Every row comes from one small tree of marks. Brackets hold a mark, then the marks that hang from it, in the order of their numbers. Every link used is in the known rows. Which tree was each row made from?
In the rows, 128 means zero.
Known rows:
{q_389 {q_271 q_458}}: [ 99 156 169 122 180 165  93 125 115 100 125 100 133 121  95 112 146 136
 179 135 156 124 152 107 122 159 128]
{q_386 {q_458 {q_271 q_389 {q_861 q_582}} q_711}}: [ 62 150 204 144 182 167  94 176 109  93 186 138 126 126  72 116 138 130
 181 115 184  97 139 121 151 155 151]
{q_458 {q_711 {q_271 q_389 {q_861 q_582}} q_386}}: [ 80 146 171 138 184 178 106 130 140 143 161 123 146 128  71  86 171 110
 180 122 144 118 106 123 139 185 117]
{q_861 {q_271 q_389 {q_458 {q_711 q_386}}} q_582}: [ 60 132 177 138 186 205  90 134 103 142 158 113 160 125  87 125 165 123
 172 115 142  98 122 125 153 164 135]
{q_92 {q_861 {q_389 {q_271 q_458}} q_582}}: [ 89 142 172 136 183 176  86 144 101 135 110 101 157 146  96 107 153 141
 177 116 153  71 166 115 141 144 126]
{q_825 {q_389 q_271}}: [ 99 155 169 149 169 137 118 149 131  88  98  84 117 131 101 101 150 132
 142 116 137 125 136  94 134 170 137]
{q_582 {q_271 {q_458 {q_711 q_386}} q_861}}: [ 85 125 154 107 196 174  90 139 121  88 164 130 127 112  63  92 127 122
 189 119 172 116 143 108 150 182 105]
{q_582 {q_271 {q_458 {q_711 q_386}}}}: [ 94 128 150 120 199 169 105 149 110  89 161 116 129 121  74 108 137 124
 167 119 173 125 155 108 147 176 120]
{q_386 {q_458 {q_271 q_389 {q_861 q_582}}}}: [ 66 151 192 149 179 168 114 164 122  94 168 130 135 124  88 113 136 141
 179 119 175  99 147 126 140 153 137]
{q_271 q_861}: [102 145 170 125 168 154 108 126 131 114 136 123 122 109 107 103 132 124
 165 111 163  99 139 109 134 162 113]
{q_861 q_389 {q_582 {q_271 {q_458 {q_711 q_386}}}}}: [ 82 117 150 134 192 187 109 156  91 120 156 111 162 144  74 103 156 127
 151 106 145  94 161 105 166 163 125]
{q_389 {q_271 {q_458 {q_711 q_386}} q_861}}: [ 81 153 177 116 192 183  68 117 127 109 148 117 135 120  76  87 145 119
 204 133 152 125 131  99 136 174 113]
{q_711 {q_271 q_861}}: [110 158 156 120 172 161 118 113 144 122 128 119 130 125  98  91 149 129
 172 124 149 119 131 119 126 177 101]
{q_386 {q_458 {q_711 q_271}}}: [102 160 187 136 180 161 112 155  93 100 149 111 121 145 103 120 154 128
 160 118 174 116 145 108 134 164 125]
{q_386 {q_711 {q_458 {q_271 q_389 {q_861 q_582}}}}}: [ 72 161 196 153 185 165  96 151 124 117 166 143 138 142 100  85 142 118
 172 134 167  99 126 132 148 171 135]
{q_711 q_386 {q_458 {q_271 q_389 {q_861 q_582}}}}: [ 80 155 169 164 213 183 113 126 164 118 170 133 157 138  98  79 144 122
 168 123 132 117 126 128 135 194 119]
{q_271 q_458 {q_861 q_582}}: [ 89 127 165 117 161 187  85 128 112 117 147 132 141 110  90 123 144 136
 185 114 155  93 137 126 138 153 126]
{q_582 {q_271 q_389}}: [ 93 134 159 129 180 128 136 157 127  92 138 112 118 110  77 100 131 128
 155 122 174 110 151 116 130 168 124]
{q_711 {q_271 q_389 {q_861 q_582}} q_386 q_458}: [ 91 151 164 151 198 186 119 104 164 141 141 124 161 146  95  65 167 121
 179 129 111 119 104 132 120 208  93]
{q_271 q_389 {q_458 {q_711 q_386}} q_861}: [ 66 128 185 111 190 173  79 129 121 114 170 141 133  92  68  96 129  93
 204 135 173 118 111 135 127 177 119]
{q_579 {q_458 {q_711 {q_271 q_389 {q_861 q_582}} q_386}}}: [102 149 160 142 171 178 110 151 129 147 162 124 130 127  86  94 156 121
 178 120 148 114 120 113 155 192 108]
{q_582 {q_271 q_389 q_458 q_861}}: [ 76 120 162 100 180 149 103 141 128  82 146 136 120  92  56  94 115 125
 197 132 178 107 138 131 128 173 111]
{q_579 q_386 q_458 q_711}: [140 153 128 130 151 138 131 176 108 106 140 113  99 105 141 120  98 132
 123 130 157 121 173 105 161 164  83]
{q_92 {q_861 q_582}}: [107 141 167 151 173 161 109 156 115 135 124 107 136 134 114 129 152 143
 154 100 172  73 159 120 140 144 134]
{q_579 {q_386 {q_711 {q_271 q_861}}} q_458}: [121 164 150 134 150 167 127 158 124 129 135 140 108 122 127  86 135 136
 167 136 180 127 153 107 165 191  78]
{q_582 q_271}: [111 139 147 131 180 139 134 152 122  90 134 106 119 123  93 107 134 140
 144 110 171 109 166 101 142 165 120]
{q_458 {q_271 q_389} q_711}: [ 82 159 184 139 194 137 105 164 124  98 183 129 122 113  73 116 131 108
 155 127 188 124 140 128 142 163 163]

Which tree is each row?
[ 73 156 189 127 190 143  91 153 137  99 186 145 119 104  63 101 123 107
 177 126 186 116 128 128 145 169 149] -> {q_458 {q_271 q_389 q_861} q_711}
[ 68 146 182 118 160 180  94 136 108 133 145 135 143 121  79  93 160 119
 202 150 170 109 112 147 133 165 117] -> {q_386 {q_711 {q_271 q_389 q_458 {q_861 q_582}}}}
[ 81 146 167 125 197 199  90 122 103 126 150 108 147 129 109 121 147 118
 165 114 151 112 138 109 151 169 116] -> {q_861 {q_271 {q_458 {q_711 q_386}}}}
[ 94 149 174 125 193 159  89 137 105 120 107 104 144 137 101  97 134 127
 181 126 165  85 166 114 129 152 114] -> {q_92 {q_861 {q_389 {q_271 q_458}}}}
[ 73 138 173 139 176 182  77 143 127  98 129 104 137 130  69  94 161 126
 179 116 127 122 114 101 150 180 133] -> {q_825 {q_389 {q_271 {q_458 {q_711 q_386}} {q_861 q_582}}}}
[102 161 162 158 183 163 140 168 124  79 154 128 122 124 123 122 129 148
 144 118 187 132 186 110 148 165 120] -> {q_579 {q_386 {q_458 q_271}}}
[ 88 155 196 135 180 150 114 160  97 102 152 116 120 133  89 113 150 118
 170 128 178 115 134 120 126 166 130] -> {q_386 {q_458 {q_711 {q_271 q_389}}}}
[ 98 123 145 129 172 173 114 154 106  99 144 112 137 125  80 130 151 152
 158 110 160 100 163 115 148 156 135] -> {q_861 {q_582 {q_271 q_458}}}
[ 92 120 153 130 187 167 106 163  96 118 123 113 151 141  85 111 138 143
 165 106 169  64 176 121 152 151 119] -> {q_92 {q_861 q_389 {q_582 {q_271 q_458}}}}
[ 88 164 164 164 208 181 137 149 125  96 162 104 145 141 122 109 144 134
 152 116 166 130 165 107 138 165 117] -> {q_711 {q_386 {q_458 q_271}}}
[ 49 159 208 152 173 173 105 178  99 102 171 136 133 133  95 100 143 132
 186 131 195  95 140 128 153 147 135] -> {q_386 {q_458 {q_271 q_389 {q_861 q_582}}} q_711}
[112 158 167 126 192 163 112 103 137 126 122 128 147 155 109  65 141 117
 162 125 121 102 129 119 127 195  88] -> {q_711 {q_271 {q_861 q_389}} q_458}
[ 75 136 153 126 184 200 112 109 147 138 147 124 164 118  74  88 166 123
 202 138 134 128 111 146 120 187 100] -> {q_711 {q_271 q_389 q_458 {q_861 q_582}} q_386}
[ 85 162 181 139 187 167 114 152 121  81 162 126 125 128 107 111 124 140
 171 115 181 109 162 112 141 156 123] -> {q_386 {q_458 {q_271 q_861}}}
[ 80 162 161 143 199 155 131 163 114  91 169  95 136 124 114 103 115 115
 147 138 154 127 148 126 134 152 103] -> {q_579 {q_711 {q_386 {q_458 {q_271 q_389}}}}}
[ 77 156 173 131 187 145 113 141 151 100 165 136 128 102  80  97 121 119
 176 129 176 117 138 133 132 166 133] -> {q_458 {q_271 q_389 q_861}}
[106 164 131 129 190 163 120 155 123 116 168 109 136 127 121  81  95 115
 146 129 135 114 160 107 172 169  74] -> {q_579 {q_458 {q_271 {q_861 q_389}}} {q_711 q_386}}
[ 85 147 190 135 171 178 102 154  88 120 148 121 140 155  91 102 160 130
 169 108 153  86 141 106 153 160 118] -> {q_386 {q_458 {q_711 {q_271 {q_861 q_389 q_582}}}}}
[ 63 152 176 163 196 189 127 151 134 109 169 120 152 131  98  99 149 135
 176 116 159 113 143 120 140 166 119] -> {q_711 {q_386 {q_458 {q_271 q_389 {q_861 q_582}}}}}
[ 79 137 170 131 160 168  86 141 127  91 109 104 129 123  77 104 153 140
 177 118 129 112 124 107 142 170 135] -> {q_825 {q_389 {q_271 q_458 {q_861 q_582}}}}
[ 82 120 172 127 185 156  87 177 104 108 148 126 128 121  60 124 138 134
 183 114 192  79 150 133 145 157 142] -> {q_92 {q_861 {q_582 {q_271 q_389 {q_458 q_711}}}}}
[104 159 144 134 190 182 130 102 158 134 134 111 147 131 106  76 158 123
 173 123 136 133 126 115 127 190  83] -> {q_711 {q_271 q_861} q_386}
[109 164 168 140 174 167 117 131 136 117 131 144 125 139 124  71 144 124
 163 140 162 127 138 119 143 196  85] -> {q_579 {q_386 {q_711 {q_271 q_861} q_458}}}
[ 96 155 172 150 196 172 104 131 134 113 155 135 153 153 105  89 134 130
 149 111 132  91 150 116 152 176 126] -> {q_711 {q_458 {q_271 {q_861 q_389 q_582}}}}
[ 88 145 178 118 193 178  73 140  98 123 133 117 132 129 105 129 131 127
 179 111 180  80 149 122 147 156 124] -> {q_92 {q_861 {q_271 {q_458 q_711}}}}
[ 84 119 164  96 186 159  85 147  99  89 154 135 128 118  58  90 118 118
 180 116 172  93 152 108 156 170 112] -> {q_582 {q_271 {q_458 q_711} {q_861 q_389}}}
[ 72 133 175 132 181 184  90 143 109 139 123 114 149 124  98 132 145 140
 184 113 165  68 141 140 139 151 128] -> {q_92 {q_861 {q_271 q_389 q_458} q_582}}
[ 77 138 180 128 162 167  69 150 117  90 126 110 123 125  64 106 154 131
 179 116 137 111 117 104 150 171 146] -> {q_825 {q_389 {q_271 {q_458 q_711} {q_861 q_582}}}}
[ 79 141 171 143 188 195  90 136  95 137 141  99 169 150  85  98 173 126
 165 118 128 101 150  98 153 157 131] -> {q_861 {q_389 {q_271 {q_458 {q_711 q_386}}}} q_582}
[ 83 117 156 128 172 162 115 159 110 101 147 118 137 112  66 123 147 141
 168 121 165 100 150 129 138 159 138] -> {q_861 {q_582 {q_271 q_389 q_458}}}
[ 82 161 188 152 188 175  98 146 108 123 157 137 151 161 114  78 143 120
 156 123 153  87 143 116 164 165 124] -> {q_386 {q_711 {q_458 {q_271 {q_861 q_389 q_582}}}}}
[ 96 144 161 112 179 159 118 125 124 114 135 118 138 110  82 110 145 118
 182 147 160 134 127 149 106 176 123] -> {q_711 {q_271 q_389 q_458}}
